Each row was made from one walk, in order. Every step used is in the known rows, and no mark comes twice. Write each row's walk.
In the rows, zero is written as 128.
Known rows
bifot -> sebob -> bopig: [155 157 115 164 147 165 141 155 165  81  96 121 137  96 119 122 139 111
 144 129 147 157 130 124 117  94 160 162 100 132  77 126 157 134]
ruda -> gabir: [ 99 134  98 130 127 131 127  96 135 129  99 134 127 147 137 163 118 121
  99 124 135 158 127 123 135 129 136 121 138 144 115 105 142 144]
vedun -> nenorek: [139 141 180  98 117 125 131 118 144 143 127 129 150  97  99 127 135 116
 118 127 119 132 119 131 116 156 126 128 128 132 143 107 133 100]
bifot -> sebob -> penat -> vepum -> soze: [117 147 169 155 130 150 110 107 175  84  75 164 127 135 113 168 123  87
 216 143 141 193 121  88  65 108 124 183 159 138  71 132 130  81]
talop -> ruda -> soze: [127 109 162 125 134 131 130 129 125 133 137 110 110 159 113 138 121 124
  70 138 168 156 164 114 115 134 138  89 131 145 151 128 191 126]
nenorek -> penat: [132 126 119 125 140 112 127 143 100 159 104 120 141 110 119 159 129 105
 130 138 115 127  95  98 103 139 130 140 125 134 113 130 132 120]
penat -> repod -> nezag: [133 128 150 178 146 113 129 127 132 158 138 124 153 154 133 129 125 108
  55 125 121 157 131 122 102 181 123 137  90 135 163 127 122 144]
sebob -> penat -> vepum -> soze: [103 123 160 140 118 117 103 118 153  98  94 163 115 145 115 173 120  86
 216 136 138 165 115  88  68 122 138 162 182 130 106 138  92  67]
vepum -> soze -> sebob -> penat: [114 135 187 150 111  90 117 148 144  65  75 171 133 112 122 162 116 104
 188 173 138 164 125 103 113 120 144 153 122 140 125 138  84  76]
subot -> vepum: [132 115 108 125  91 146 115 110 116 107 127 129 124 145 144 129 101 130
  47 123 133 132 131 107 106 127 132 146 134 132 109 126 130 133]
kedi -> ruda -> viza: [127 169 123 147 127 121 129 132 147 117 114 141 102 152 133 123 135 120
 132 135 154 105 102  88 140 127 123 131 128 141 156 116 167 136]
lubi -> nenorek -> penat -> ruda -> soze -> repod -> nezag: [ 87 123 152 106 142  87 113 172 123 227 141 156 154 137 134 169 120  81
  46 164 134 152 113  70  27 173 126  48 165 200 142 120 209 107]
soze -> nenorek -> penat: [155 144 126 103 135 110 132 140 113 150 160 132 144  96  94 158 112 100
 145 139 106 141  98 103  90 141 126 133 139 126 116 141 135 108]
soze -> sebob -> bifot: [122 134 155 147 131  99 120 135 123 102  95 128 150  62 140 119 135 150
 163 146 107 157 149 123 139 106 118 111 147 116 112 135 107  60]
subot -> vepum -> soze -> nenorek -> penat -> ruda -> viza: [153 158 139 119  81  89 103 116 122 139 133 184 113 118 115 164  79 106
  90 139 163 140 111  53  47 164 153 158 144  89 115 137 140 127]
nenorek -> soze: [129  90 139 131 129 138 127 128 148 151 125  80 142 133 115 140  91 138
 158 128 116 136 154 121 122 130 130 104 124 127 135 144 112 103]
sebob -> penat: [100 121 134 152 113 102 131 141 145  99 110 127 120 110 119 162 140  83
 149 140 127 140 107 126 125 118 125 122 123 145 106 131 118  98]
papo -> ruda -> soze -> sebob -> penat: [116  85 172 185 129  66 135 149 134  75  97 133 123 110 120 163 113 102
 138 182  91 171  90 124 118 111 132  85 123 210 145 122 135  89]
vedun -> nenorek -> soze -> repod: [109  87 192 112 101 111 128 154 163 197 107  81 166  93  92 146 107 119
 165 155 103 129 147 131  96 152 128  93 119 160 150 124 151  68]
ruda -> viza: [125 128 133 162 119  71 136 123 156 129  96 107 108 127 131 131 130 119
 157 129 133 102 124 128 136 129 150 126 131 124 134 122 143 128]
talop -> ruda -> viza: [119 125 156 160 123  85 138 125 136 129 100  97  93 138 117 124 142 118
 113 133 173 106 148 135 141 135 146 122 134 103 139 120 166 147]
papo -> ruda: [119 115 128 152 134 114 132 129 105 138 137 136 119 117 124 119 126 135
 114 133  89 131  95 144 133 128 120 132 130 153 154 115 122 146]
repod -> nezag: [139 142 146 121 161 133 124 132 138 147 127 136 140 147 125 134 122 124
  78 126 126 127 134 121 116 171 140 109 121 152 146 127 125 129]
papo -> ruda -> soze -> nenorek: [147 116 147 130 129 100 138 123 136 134 198 140 121 122  96 134  94 128
 115 141  82 166 109 131 107 131 134  92 144 181 175 129 167 114]
repod -> soze -> nenorek -> penat -> vepum: [166 133 148 105 163 126 118 116 121 138 143 103 143 147  78 174 122 105
 158 128 106 154  88  60  15 151 119 114 205 160  97 150 107  99]
subot -> vepum -> penat -> repod -> soze: [164 108 106 168  81 138 109 113 110 143 121 102 131 165 123 149 123 106
   4 126 116 149 103  81  59 189 121 155  97 150 126 142 135 148]
nenorek -> penat -> repod: [126 108 122 182 124  96 131 138  94 171 116 110 153 118 126 154 129  89
 103 135 111 157  98  97  88 152 112 167  97 117 128 131 129 137]
bifot -> sebob -> penat -> ruda: [113 148 142 162 131 152 130 129 153  85 102 155 125  93 122 151 154  92
 119 148 170 178 114 121 106 116  94 115  95 122  59 121 159 140]
ruda -> soze -> nenorek -> penat: [160 126 139 102 135 100 133 138 133 155 166 124 143 114  92 175  95  97
 130 147 105 163 111  84  75 143 142 100 138 163 135 143 176  88]
lubi -> nenorek -> soze -> sebob -> penat: [ 91  93 176 145 108  89 131 145 171  93 114  91 155 111 121 153  94  95
 187 163 103 161 131 117 102 102 121  93 173 153 114 140  86  53]
repod -> soze -> sebob -> kapus: [202 131 193 153 142  88 123 115 143  86  78  96 143 142 125 133 162 159
 114 165 159 139 119 103 109 125 141  80 129 174 110 124  86 143]
vedun -> nenorek -> soze: [141 105 189  99 117 134 130 118 163 165 122  81 163 102  86 138  99 127
 149 126 105 142 145 123 112 160 129 103 124 131 151 123 116  76]
lubi -> nenorek -> penat -> repod -> soze -> sebob: [123 125 177 176 129  71 131 139 106 138 113  98 176 137 128 148 133  96
  82 153  94 176  93  69  40 148 103 143 162 169 130 131  94 117]
kedi -> ruda -> soze -> repod -> nezag: [113 150 148 117 153 146 116 172 145 172 134 159 134 183 130 148 119 116
  56 165 146 141 127  70  92 159 123  69 112 235 186 124 224 111]
penat -> ruda: [130 134 125 123 132 145 121 128 114 130 142 156 119 123 134 122 136 134
 101 130 168 136 128 121 114 138 109 101 124  97 117 125 131 158]
ruda -> soze -> nenorek -> penat -> repod -> nezag: [163 126 161 152 153  88 133 138 136 184 175 121 168 141  97 176  92  78
  56 142 100 192 116  78  49 196 136 109 101 169 169 143 171 104]
kedi -> ruda: [130 170 116 112 139 178 122 136 119 117 144 160 119 154 130 120 133 131
 105 133 150 133 108  89 134 124 101 134 125 145 148 123 151 137]
repod -> soze -> nenorek -> penat: [158 150 149 107 148 110 132 137 118 145 151 108 148 121  81 172 129 106
 114 133 102 146  93  75  59 156 127 112 151 168 119 149 116 110]
penat -> repod: [122 113 133 184 113 110 132 124 123 139 139 117 138 137 136 123 129 111
 104 126 124 157 128 130 116 139 111 155  99 112 144 128 123 145]
subot -> vepum -> soze -> repod -> nezag: [106 134 157 119  95 125  95 149 129 165 104 178 138 165 144 149  87 125
  37 150 135 136 152  85  66 171 161 153 124 179 152 133 146 108]
penat -> repod -> soze: [127 119 153 188 126 111 131 121 128 135 132  93 142 160 121 137 145 119
  70 119 119 164 124 102  84 155 111 136 111 155 145 136 105 143]

Write each row's walk
[155 154 158 110 136 124 133 122 144 116 176 116 137 138  88 142 128 129
 114 123 115 147 125 105  85 145 126 102 151 163 135 148 111 117] => repod -> soze -> nenorek
[137 129 145 112 143 127  96 121 108 156  90 157 135 146 115 170 105 107
 198 135 126 153 106  60  46 143 140 179 185 118 112 137 106  90] => nenorek -> penat -> vepum -> soze
[142 144 173 124 123  68 128 128 131 177  83 131 138  72  99 154 145  90
 122 139 148 114  82  94  85 182 129 109 124 103 121  98 155 122] => vedun -> nenorek -> penat -> ruda -> viza
[149 169 152  86 127 126 109 140 106 160 166 201 135 100  96 157 104 112
 141 142 154 165 111  73  64 161 127 142 137  87 127 145 121 119] => vepum -> soze -> nenorek -> penat -> ruda
[ 98 110 162 212 111  83 133 132 144 108 114  93 137 143 111 171 157  72
  93 131 116 174 103  99  81 146 109 131 105 173 125 138  93 114] => sebob -> penat -> repod -> soze
[129 136 137 113  80 146 100 109 122 115 122 171 124 156 141 138  83 136
  71 124 138 147 145  85  92 136 152 183 137 126 133 133 112 114] => subot -> vepum -> soze
[147 136 138 145  73 113 108 117 103 147 164 164 150 131 115 161  69  93
  65 134 114 188 116  58  40 164 134 218 119 107 136 147 116 111] => subot -> vepum -> soze -> nenorek -> penat -> repod
[124  79 227 189  99  79 136 135 168 109  87  73 180  83  91 159 105  80
 163 168 103 188 127 121  97 154 108 120  88 134 141 129  84  54] => vedun -> nenorek -> soze -> sebob -> penat -> repod
[127 100 158 160 140 107 118 129 142  53  71 125 128 129 124 155 128  96
 209 166 136 154 106 109  85 104 117 116 177 139  79 133  91  87] => soze -> sebob -> penat -> vepum
[117 114 134 187 124  56 141 125 132 138 104 118 100 115 127 122 130 127
 143 134  94 104  91 146 141 130 144 131 133 149 159 109 138 145] => papo -> ruda -> viza
[148 164 154  93 122 108 117 140 119 158 154 172 142 105  92 166  97 105
 166 141 114 158 112  81  76 152 146 170 141 118 138 148 119  91] => vepum -> soze -> nenorek -> penat
[121 130 172 191 106  84 139 131 158  99 170 103 140 128  87 169 143  69
 108 133 108 186 103 104  69 148 107 124 117 164 127 151  97 102] => sebob -> penat -> repod -> soze -> nenorek
[121 100 170 120 120 114 128 133 152 121 131  92 160 128 130 120  80 140
 166 151 105 151 154 118 106 112 123  99 177 136 134 139  97  85] => lubi -> nenorek -> soze -> sebob
[156 113 165 131 143 125 121 135 124  93 117 154 130 134 137 129 111 146
 104 168 170 165 145 102 100 130 121  57 121 136 131 129 155 134] => penat -> ruda -> soze -> sebob
[147 128 130 159 120  96 136 137 109 161 171 120 155 104 102 154 113  84
 120 137 103 170  97 104  77 155 111 160 109 108 131 142 133 126] => soze -> nenorek -> penat -> repod
[ 98 121 126 165 105  83 132 133 107 180 150 116 161 122 135 142 128  76
  97 128  95 163  93  98  69 140 105 170 155 124 131 121 130 121] => lubi -> nenorek -> penat -> repod
[129 134 172 131 145 100  90 129 105 130  55 156 155  81 126 161 114 130
 233 152 104 182 127  55  57 119 131 163 203 107  96 144  85  20] => nenorek -> penat -> vepum -> soze -> sebob -> bifot
[114  62 177 219 111  83 133 147 153  95  88  71 157 114 120 160  97  93
 172 169 115 184 135 118 108 126 110 120  86 129 125 150  81  83] => nenorek -> soze -> sebob -> penat -> repod
[119  80 176 215 109  66 134 145 152  76  98 114 142 129 130 166 118  79
 126 176 125 199 122 105 100 123 122 110  90 169 136 135 136  87] => ruda -> soze -> sebob -> penat -> repod
[125  97 165 151 131 108 118 136 143 123  90  81 162  66 126 130  98 160
 193 145  94 167 175 117 135 109 122  86 141 116 120 152  90  34] => nenorek -> soze -> sebob -> bifot
[132 116 148 187 137  94 129 136 101 166 109  85 156 143 112 169 144  93
  73 130 104 164  93  73  58 166 111 149 107 161 129 137 108 134] => nenorek -> penat -> repod -> soze
[155 135 144 100 129 134 125 122 145 127 202 161 123 128 105 137 104 127
 103 138 159 172 141 108  87 141 121  59 135 125 139 139 175 127] => penat -> ruda -> soze -> nenorek
[149  88 166 139 138 124 126 136 142 111  97  83 154 125 121 133  83 154
 175 158 120 144 157 120 125 122 129  96 120 129 132 147  96 100] => nenorek -> soze -> sebob
[ 74  88 145 158 101  86 119 173 146 138 112 146 115 115 127 178 140  79
 123 175 163 158 121 107  82 120 118  47 112 184 114 131 196  97] => sebob -> penat -> ruda -> soze -> repod
[138 113 127 119 145 121 119 139 104 165 123 142 130 125 122 171 121 107
  88 146 154 159 108  73  73 149 124  77 121 140 120 129 176 129] => nenorek -> penat -> ruda -> soze
[156 124 172 122 153 115  97 130 101 119  59 160 145 137 122 163  99 123
 214 167 130 159 110  59  46 135 138 172 182 119 108 139  90  88] => nenorek -> penat -> vepum -> soze -> sebob
[104 117 157 200 131  89 130 138 149 131 121 124 145 137 124 162 138  63
  74 136 120 169 111 120  99 173 121 132  86 153 141 132 111 113] => sebob -> penat -> repod -> nezag
[183 106 134 178  90 127 110 123 105 105  91 107 144 156 130 140 116 121
  20 158 120 155 107  81  60 180 118 147  94 152 120 145 119 146] => subot -> vepum -> penat -> repod -> soze -> sebob
[ 84 103 164 151 135  87 115 178 156 157 112 156 128 133 125 182 136  75
  74 173 160 157 126 102  70 162 129  29 104 205 133 129 193 100] => sebob -> penat -> ruda -> soze -> repod -> nezag
[154 152 137  90  85 129 105 120 108 137 153 175 140 123 107 167  66 109
  88 137 118 159 117  58  53 151 151 190 148 123 120 145 121  97] => subot -> vepum -> soze -> nenorek -> penat
[106  94 131 131 127  96 115 176 103 198 106 142 134 115 127 176 127  99
 104 174 151 147 110  79  60 142 119  65 115 171 120 129 211 122] => nenorek -> penat -> ruda -> soze -> repod
[179 139 132 148 112 119 128 130 135 155 177 110 139 133  81 145 137 101
  98 132 104 158 101 109  70 193 114 130 103 139 147 155 139 132] => vepum -> penat -> repod -> soze -> nenorek
[152 123 166  94 146 126 116 110 118 165  94 117 158 104  89 162 129  91
 165 132 109 140  82  85  46 163 119 142 184 129 106 110 128  82] => vedun -> nenorek -> penat -> vepum
[151 151 161  94 127 141 103 103 150 119 168 175 124 150  97 138  91 127
 212 126 130 165 138  96  60 133 139 163 199 103 132 149 106  89] => penat -> vepum -> soze -> nenorek
